Each row was made from one small tree. The marks that hang from a mark follow it in brackets, in the order of their numbers. Every link used is in the known rows. Write each row's tree.
Known rows
Q330{Q500{Q192{Q815{Q449}}} Q947}: [-24  34  -2  11 -12  10 -43 -12  -9  12  -5   1   9   5   5   5  -4 -10
  -4   2  -1   9   1]
Q438{Q195 Q727}: [  3  -6  -6   2  10  -5  13  15  15 -14   9  -7   4 -16  -2   0   1   8
  -2   0  -1  -8  -4]
Q438{Q727}: [  1  -7   1   6   2  -2   3  12  12 -14   5  -1   5  -6  -2   4   1   3
   2   1  -1  -4  -4]
Q162{Q152 Q438{Q195} Q449}: [ 24  -2   2 -11   5  -1  21  -8  -1  -9   4  10  -6  -8   2  -9   4  16
   8  -8  -6  -9  -4]
Q330{Q500{Q192{Q815} Q438{Q727}} Q947}: [-31  33 -14   8  -1  -1 -38  -8  -2  13   5   3  11   8   3   5  -6 -16
  -9   5  -4   8  -5]
Q727{Q438{Q195}}: [  6  -2  10  -2   6 -12   9  13   5 -21   6   6   6 -16   6 -10   0  20
  -1  -4   2  -8 -10]
Q500{Q192{Q815{Q449{Q162}}}}: [  0   0   2   4  -7  16 -14  -2  -8   6  -8   0  -8   3  -2   4   5  -3
  -1  -1   5   4   7]
Q449{Q162}: [  4 -11   9   7  -3   1  -2  -1   0  -9  -9   6   2  -6  -3  -1   4  14
   8  -6   2   3  -3]
Q727{Q438 Q810}: [ 15  -2  18  -3  -2 -15   0  16   4 -25   6  12   5  -9  14  -5  -3  10
   2  -2  -7  -3 -13]
Q815{Q192}: [ 0 -1  8  6 -9  7  5 -2  1 -6  1  5  4  2 -4  6 -7  5  5 -2  2  0  0]
Q162{Q152 Q438{Q727} Q449}: [ 25  -5   1 -10   4  -1  18  -5   2 -14   5   9  -6   1   1  -4   7   2
  10  -5  -9  -7  -4]
Q330{Q500{Q438{Q727}}}: [-19   8  -7   6   4 -10 -14   3   4   1   4   2  10  -1   1   4  -2  -1
  -3   6  -3   2  -9]
Q162{Q438}: [ 4 -3 10  3 -3 -2  2 -2  2 -4  3  6  2 -5 -2 -5  2  9 11 -2 -2 -2  1]
Q330{Q500{Q192{Q815} Q438} Q947}: [-34  36 -10   9  -5   1 -42 -13  -8  16   1   6  12   8   4   3  -9  -8
  -7   4  -2  10  -4]
Q449{Q162{Q438{Q727}}}: [ 12 -13   6   3   3  -3   6  -2   4  -8  -3   2  -1  -4  -5  -5  12   3
  12  -3  -3  -1   1]
Q500{Q192{Q815{Q449}} Q438{Q195 Q727}}: [ -7   1 -19  -4  11   3   1   9   2  12   6  -7  -7  -1  -3   3   4 -11
 -14   7   4  -3   4]
Q162{Q152 Q438 Q449}: [ 22  -2   7  -9  -2   1  13 -11  -4 -10   0  14  -6   1   2  -6   3  12
  11  -8  -7  -5  -3]
Q438{Q195}: [ -1  -3   1   4   3  -2   8   7   7  -9   4   0   5 -16   0  -3  -4  20
   0  -3   2  -5  -4]
Q449{Q162{Q152 Q438{Q195 Q727}}}: [ 21 -16   1  -4   6  -5  16  -6   4 -12  -1   0  -2  -7  -3  -6  13   7
  11  -9  -5  -5  -1]
Q330{Q500{Q192 Q438{Q727}} Q947}: [-35  33 -12   9   3  -6 -37  -7   0  10   6   8  15   4   2   3  -4 -11
  -7   8  -5   7  -9]
Q330{Q500}: [-15  11   6  11  -6  -1 -19  -2   0  -4  -2   4   9  -4   3   2  -4   9
   3   0  -2   3  -7]
Q438{Q727{Q810}}: [  8  -6   3   2   0  -7   3  16  13 -16   8   0   3  -7   4   6  -1  -1
   1   2  -9  -3  -7]
Q449{Q162{Q438}}: [ 11 -11  10   5  -2  -1   2  -8  -1  -5  -7   6  -2  -4  -4  -6   8  10
  13  -5  -1   2   1]
Q449{Q162{Q152}}: [ 11 -14   7   1  -6   1   1  -6  -2 -13 -10   7   2  -3  -2   0   5  14
   9 -10  -1   1  -4]
Q192{Q500{Q438} Q815{Q449{Q162}}}: [ -9  -2   0  -3  -6   8  -5  -5 -11  19 -12 -10  -7  15   0   0  -7  -5
  -5  -1  10   7  10]
Q500{Q438}: [-12  -4  -2   2   1  -8  -1   6   3   1   2   8   6  -3  -3   1  -5  10
  -3   2   3   1  -6]

Which tree is each row?
[ 34  -4  -1 -14   9  -7  26   0   6 -16  11   5  -7  -7   6  -6   6   3
   5  -5 -14 -10  -7]  Q162{Q152 Q438{Q195 Q727{Q810}} Q449}
[  0  -3  11   2 -10  14   4 -12 -11   9 -14  -5  -5  13  -5   3  -1  -6
   4   1   9   6  11]  Q815{Q192{Q500} Q449{Q162}}
[ 17 -14   4  -2 -12  12  -1   1  -8  -2 -14  -7  -6   2  -1   5   4  -1
   1  -7   5   1   9]  Q192{Q815{Q449{Q162{Q152}}}}
[-16   4 -17   0  16  -7   2   7   8   4  12   4   1  -6  -3  -1   2   0
 -10   7   0  -4  -6]  Q500{Q192 Q438{Q195 Q727}}
[ 19 -17   5  -2   1  -3  10  -7   2 -12  -3   4  -2  -1  -3  -3  13   3
  13  -8  -5  -2   0]  Q449{Q162{Q152 Q438{Q727}}}
[ 17  -2  13  -5   4 -18   8  18   6 -25   9   7   4 -17  14  -8  -3  15
  -2  -3  -7  -7 -14]  Q727{Q438{Q195} Q810}
[ -6   2  -3  -6  -4   3  -2   6  -2  14  -1 -14  -6  14   6   3 -10 -16
 -10   4   3   4   7]  Q192{Q500{Q438{Q727{Q810}}} Q815{Q449}}
[ 22 -14  10  -5 -10  10  13 -11 -11   1 -12   0  -5   6  -8   2  10  -7
  10  -3   3   0  11]  Q815{Q192 Q449{Q162{Q152 Q438}}}
[ -7  -6 -13  -1  13 -13  12  14  11  -3  10  -2   5 -11  -3  -1  -1   5
  -7   4   1  -6  -6]  Q500{Q438{Q195 Q727}}
[ 19 -13   3   1   8  -8  13   2   7  -9   1  -1  -3 -11  -2  -6  10   4
   8  -3  -7  -3  -1]  Q449{Q162{Q438{Q195 Q727{Q810}}}}
[ 11  -6  -4   0   9 -10  13  19  16 -16  12  -6   3 -17   5   2  -1   4
  -3   1  -8  -7  -8]  Q438{Q195 Q727{Q810}}
[-10   4 -14  -2  15 -10   2  10   9   2  14   4  -1  -7   2   1   1  -3
 -11   8  -6  -3  -8]  Q500{Q192 Q438{Q195 Q727{Q810}}}
[-15   4  -9  -3   4   1   4   2   3  10   5 -12  -3   8   4  -1 -14  -2
  -9   0   5   0   3]  Q192{Q500{Q438{Q195 Q727}} Q815}
[ -9   1 -14  -2   4   4  -7   8  -1  12   3  -3  -6   6  -3   6   3 -16
 -11   8   4   0   4]  Q500{Q192{Q815{Q449}} Q438{Q727}}
[ 17 -14  10  -2  -4  -1   6 -12  -3  -9  -8   7  -1  -2  -2  -5   9  11
  15 -10  -3   0   0]  Q449{Q162{Q152 Q438}}
[ -9   5  -7  -4   3  -3   4   4   4   8   8 -12  -3   7   8   0 -15  -5
  -9   0   0   1   1]  Q192{Q500{Q438{Q195 Q727{Q810}}} Q815}
[ -9   1   1  -2  -4   7   9  -2  -5  13  -2  -7  -2  15  -4   6  -6 -14
  -4   8   8   2   8]  Q815{Q192{Q500{Q438{Q727}}} Q449}
[ 19   0  -3  -4  14  -5  22   3   8  -8  10   2  -7 -10  -1  -9   6   6
   4   0  -5  -9  -2]  Q162{Q438{Q195 Q727} Q449}
[ -8   1  -2  -4   1   5  14   0  -3  13   0 -10  -2   9  -4   3  -6 -12
  -7   8   8   0   8]  Q815{Q192{Q500{Q438{Q195 Q727}}} Q449}
[  5  -3  13   0  -8  13   7 -16 -12  13 -12  -5  -7  14  -6  -2   2  -9
   8   1   7   5  14]  Q815{Q192{Q500} Q449{Q162{Q438}}}
[-30  34 -10   8   2  -9 -37  -6   0   8   8   8  14   4   6   4  -6 -14
  -7   8  -9   9 -11]  Q330{Q500{Q192 Q438{Q727{Q810}}} Q947}
[-38  36  -8  10  -2  -4 -41 -12  -5  14   2  12  16   4   3   2  -7  -4
  -5   5  -3  10  -9]  Q330{Q500{Q192 Q438} Q947}
[-18   7  -4  -2   0   3   1  -3  -1  13   2  -8  -2   7   4  -3 -17   5
  -7  -3   7   2   3]  Q192{Q500{Q438{Q195}} Q815}
[-29  18  -6   9   2  -2 -26  -7  -3  10   2  11   7   3   1   1  -2   2
  -4   6  -2   5  -8]  Q330{Q500{Q192 Q438}}
[-10   1  -9  -6   3   5   5   5  -1  15  -1 -18  -5   9   3   0  -9  -9
 -11   3   8   0   9]  Q192{Q500{Q438{Q195 Q727}} Q815{Q449}}
[ 12 -11   9   3 -10  12   7  -3  -8   2 -13  -2  -3   3  -9   6   6  -4
   4   1   7   2   9]  Q815{Q192 Q449{Q162}}
[ 22 -13   3  -6  -7  10   7  -1  -7   1 -10  -9  -8  -3  -2  -1   6   0
   3  -7   4  -2  11]  Q192{Q815{Q449{Q162{Q152 Q438{Q195}}}}}
[-12   3  -8  -1  -2   7 -12   2  -7  16  -1   3  -6   6  -2   4  -1  -7
 -10   5   6   3   4]  Q500{Q192{Q815{Q449}} Q438}
[ 16 -15   6   1  -1   3   5   4  -2  -1 -10  -4  -4  -4  -6  -2  14  -5
   6   1   3   0   8]  Q815{Q449{Q162{Q438{Q727}}}}
[ -7   4   8   0 -13  15  -7  -2  -8  11  -9 -12  -5  12   5   2 -11  -3
  -3  -3   8   5  11]  Q192{Q500 Q815{Q449}}
[ -2  -6  -6  -1   5 -14   4  15  10  -6   8   3   5  -3   2   4  -4  -3
  -5   5  -5  -1  -9]  Q500{Q438{Q727{Q810}}}
[-17   4  -5  -1  -1   2  -2   0   1   9   3  -9  -2  15   3   2 -14  -6
  -6   1   4   3   3]  Q192{Q500{Q438{Q727}} Q815}
[  0  -6   4  -6  -8   9   9 -15 -14  12 -13  -2  -4  17  -5   2  -1  -7
   1   0   7   5   8]  Q815{Q192{Q500{Q438}} Q449{Q162{Q152}}}
[ 22 -18   2  -6   1   1  13   1  -2  -4  -8  -6  -4  -7  -5  -3  16  -1
   5  -3   1  -4   7]  Q815{Q449{Q162{Q152 Q438{Q195 Q727}}}}
[ 17 -11  11   1  -8  10  10  -7  -9   5 -11  -2  -6   4 -10   2   9  -7
   8   1   5   1  12]  Q815{Q192 Q449{Q162{Q438}}}
